What can hang from each mark:
E: H K P
X: G K
Y: S
H: D E
P: E
S: Y
G: S
K: D E X

Known rows, with every way that one mark hangs from another:
(K D (E H P) X): [ 68.2 -11.2 -18.9  -2.1   7.0  -8.1   5.9   6.9  11.1   9.0  19.8  13.4
 -14.0   2.0  -8.2  -0.4   8.7  24.7  50.9  -7.7 -71.2 -21.2]
(G (S Y)): [ 15.0  -8.0 -13.3 -21.4  22.4 -27.0 -10.3  -3.2  -2.4  32.9  26.3  13.9
 -26.5 -19.7  -6.8  24.3  41.7   3.8  39.6  -9.2 -14.0  -2.2]
(E (K X)): [ 23.4 -20.2 -15.4  -3.8  38.2  -8.9   0.4  -4.8  -5.0  33.3  29.3  11.4
 -16.8  -0.4 -16.1   9.4  15.1  16.1  26.5 -11.9 -34.4 -15.4]
(E H (K D X) P): [ 53.1 -15.0 -22.5   6.5  37.6   7.0  28.3  -1.3   3.3  24.2  30.5  15.1
   8.4   0.5 -16.0  -3.2  29.2  46.9  25.9  -6.9 -52.1 -26.3]
(Y S): [ 37.1  -2.5 -17.7 -15.9  22.0  -3.7 -15.3 -10.1  -0.8  35.5  22.7  14.0
 -15.1  -4.7  -8.5  18.1  11.2   0.7  45.8 -22.0 -33.9 -15.9]
(X (K (E P))): [ 30.9   4.7 -14.7 -10.5  24.8  -9.5  -9.3  -6.9   7.5  27.5  19.6  10.5
 -19.4  10.0  -4.7  10.5  14.4 -16.1  48.0   3.1 -17.5  -9.1]
(H D (E (K X))): [ 73.3 -20.2 -16.4 -17.5  56.5  -1.9   2.5  -1.5  -8.3  32.3  29.3  -0.2
 -24.1  -4.3 -22.9  -7.2  11.7   2.2  46.8 -13.2 -47.4 -21.5]
(K D (E H P) (X G)): [ 75.9  -9.2 -16.4 -14.8   5.7 -13.0   0.5  10.4   9.8  13.2  20.5  15.7
 -11.2   6.4  -7.3  -5.5   4.8  22.4  53.1  10.3 -68.8 -26.0]
(H D (E (K (X G)) P)): [ 88.4 -17.2 -16.2 -20.0  60.7  -2.9   4.2  -1.0  -1.4  36.1  27.0   2.1
 -10.8  -2.7 -20.3 -11.0  17.1   5.1  45.9  -0.8 -48.6 -32.4]
(P (E (H D) (K (X (G S))))): [ 11.3  -7.3 -20.1 -16.9  37.7   0.9  13.8   4.6 -14.6  30.0  39.4   2.7
  -5.1  -2.7 -19.9  -6.5  32.7  43.5  31.8  -2.7 -30.1 -11.9]
(H D (E K P)): [ 73.6 -19.6 -19.6  -8.9  61.0   8.4   8.0  -9.2  -3.2  39.7  27.8  -0.6
  -9.3  -5.1 -21.7  -5.7  21.6  -6.9  45.3  -7.8 -41.4 -27.5]
(X (G S) (K D (E H P))): [ 54.8  15.3 -12.9 -28.1   9.4  -9.2  -3.7   5.6   8.7  21.4  21.2  17.6
 -15.8  14.2  -3.6  -4.7  29.0   8.1  47.6  25.5 -19.6 -12.8]
(H E): [ 37.3 -22.9 -18.6 -12.4  28.8   0.6  -8.2  -7.5  -7.9  34.9  23.5   1.5
 -24.1  -3.8 -14.2  12.5   7.9 -18.3  50.2  -6.7 -33.2 -11.6]
(E H (K D (X G)) P): [ 61.1 -12.9 -20.3  -4.0  36.5   3.2  24.3   0.8   2.3  27.4  30.4  17.0
  10.8   4.0 -15.1  -7.5  25.3  45.1  27.8   7.4 -50.1 -30.2]
(H D E): [ 67.3 -13.2 -18.7 -21.2  44.7  -0.1  -5.8  -5.7  -8.0  36.6  28.3  -3.0
 -26.6  -3.3 -17.6  -0.1   7.9 -16.4  59.9  -9.9 -42.2 -19.5]
(X (G S) (K (E (H D) P))): [ 56.7  19.0 -13.5 -30.3  43.4 -10.8  -0.5   6.5   3.5  27.1  22.4  14.6
 -14.3  10.2  -6.8  -4.2  34.9   0.4  46.0  21.2  -8.2 -13.0]
(X (G (S Y)) (K D (E P))): [ 56.5  11.7  -7.3 -39.3  -3.6 -31.6 -16.8   2.0  12.7  22.7  19.5  18.9
 -24.1   3.7  -0.1   1.1  29.2  -1.0  54.2  27.1 -19.1  -9.3]
(P (E H (K (X G)))): [ -5.3 -16.8 -21.3  -9.7  27.9   2.4  13.8  -0.3 -15.9  30.4  37.6   4.0
   1.0   0.3 -18.5   0.6  20.5  37.4  30.0   1.8 -30.9  -9.6]
(X G K): [ 29.5  11.3 -12.3 -34.3  22.9 -17.1 -16.1  -5.8  -2.6  40.0  29.2  12.8
 -18.9  16.5  -4.1   5.6   8.5  -8.8  46.8  23.2  -5.5 -12.7]

Rows:
[ 42.8 -16.5 -24.4  10.4  36.1  17.2  30.0  -9.3  -0.1  31.5  31.4  13.5
  13.2   1.5 -17.2  -0.4  31.7  30.0  27.5  -1.4 -41.6 -24.7] => (E H (K D) P)
[ 58.0  -9.1 -19.2  -5.8  36.9   1.9  23.0   4.7   3.6  26.3  29.2  18.2
   6.3   0.9 -14.6  -6.1  38.3  50.4  23.1   5.4 -44.0 -27.2] => (E H (K D (X (G S))) P)
[ 68.9  -6.9 -19.4  -5.3  49.1  -8.9   9.4   8.6   4.7  16.2  22.0   9.7
 -11.5  -2.2 -12.4   0.7  16.4  14.6  49.1 -12.9 -55.9 -22.3] => (K (E (H D) P) X)
[ 68.2  -6.6 -10.4 -21.1  -8.0 -24.6 -19.9  10.8  16.1  16.2  15.7  15.6
 -27.6   3.7  -3.5  -0.8  11.2  15.5  50.2   6.8 -62.2 -23.2] => (K D (E P) (X (G S)))
[-15.6 -19.7 -18.4  -5.4  15.0  -4.2  -2.8  -6.4  -9.6  32.6  34.5   0.9
 -12.8  -1.5 -15.9   7.0  15.3  25.9  31.5 -11.0 -33.6  -7.2] => (P (E (K X)))
[ 60.6  10.0 -14.8 -25.7   9.3  -7.7  -1.6  -0.1   6.8  23.9  23.2  15.6
  -9.6  18.9  -4.8  -6.0  10.4   0.3  54.7  29.3 -28.7 -17.2] => (X G (K D (E H P)))
[ 71.6  -8.5  -8.8 -27.2  -9.1 -35.6 -18.5  10.6  16.5  14.3  16.4  17.8
 -27.7  -5.6  -2.6   1.7  16.4  16.7  53.4   8.3 -61.2 -19.4] => (K D (E P) (X (G (S Y))))
[ 35.1  -2.5 -11.8 -28.1  23.5 -26.4 -18.5   7.5  -0.6  31.7  25.5  13.9
 -27.7   0.1  -6.1  10.9  17.3  17.6  37.3   0.2 -31.0 -16.6] => (K (X (G S)))
[ 52.3  11.5  -9.7 -39.7   2.8 -25.1  -4.7   6.4   2.4  17.7  23.3  19.8
 -24.4   4.8  -4.1  -1.6  29.8   5.5  54.2  26.8 -15.4  -2.8] => (X (G (S Y)) (K D (E H)))
[ 44.5 -15.8 -19.8  -2.8  -1.1   1.7   3.1  -1.4  -0.8  16.7  23.8  10.3
 -19.9   4.5 -11.9   3.2   4.6  -0.7  55.2  -1.6 -54.9 -10.4] => (K D (E H))
[ -9.6 -18.4 -16.7 -13.6  14.0  -7.1  -5.8  -4.5 -10.5  35.2  35.2   2.5
 -10.7   1.2 -15.3   4.0  12.1  24.3  33.4   0.8 -32.3  -9.8] => (P (E (K (X G))))
[  1.1 -15.7 -13.6 -23.1  -7.3 -18.9  -6.6  -1.0  -5.4  28.3  34.9   6.5
 -16.7  -7.4 -12.7   1.5  24.7  36.7  38.0   2.1 -38.0  -7.0] => (P (E (K D (X (G (S Y))))))
[ 78.9  -4.4 -17.0 -17.5  47.2 -14.5   4.8  11.5   3.1  20.8  22.4  12.0
  -9.1   1.3 -11.5  -4.1  12.4  11.8  51.0   5.2 -53.9 -25.9] => (K (E (H D) P) (X G))
[  0.4 -17.4 -22.4  -3.1   8.8   6.5  15.3  -2.4 -10.6  24.0  37.8   3.1
  -3.9   0.6 -17.8  -1.9  18.2  45.6  34.5  -7.9 -45.3  -9.2] => (P (E H (K D X)))
[  3.0 -12.4 -19.6 -12.9   8.1   1.9  11.2   3.3 -10.3  25.0  36.6   6.0
  -6.1   0.8 -16.4  -5.2  27.3  49.5  31.1   1.2 -37.3 -10.0] => (P (E H (K D (X (G S)))))
[ 44.2 -16.1 -10.0 -24.2  10.3 -24.8  -5.0   0.5   0.2  28.2  29.7  17.4
 -21.0  -4.9 -12.6   1.0  23.2  29.0  33.6   4.2 -41.3 -16.3] => (E (K D (X (G (S Y)))))
[  1.7 -17.3 -16.4 -15.4  -6.4  -6.7  -6.9  -4.5  -6.7  31.4  35.9   2.9
 -13.4   4.7 -14.0  -2.0   7.7  31.0  38.4   2.6 -45.8 -12.9] => (P (E (K D (X G))))
[ 54.0 -15.2 -12.7 -12.0 -13.2 -20.2 -18.1   4.6   8.4  12.2  19.9  10.8
 -36.9   4.2  -7.3   4.1  -7.7   7.1  56.7  -9.7 -70.2 -15.0] => (K D E X)
[ 65.5 -22.2 -14.6 -14.6  26.0  -2.5  -1.3   0.5   4.1  29.2  21.2   8.2
 -14.9  -3.1 -15.0  -3.7  24.1  16.3  36.4   1.3 -46.1 -24.0] => (H (E (K D (X (G S))) P))
[ 51.9  -1.8 -11.1 -30.8  -8.0 -24.7 -21.2   7.6   5.8  25.4  26.8  14.6
 -31.3   5.1  -4.4   1.6   9.9  28.1  45.5   3.9 -51.2 -20.3] => (K D (X (G S)))
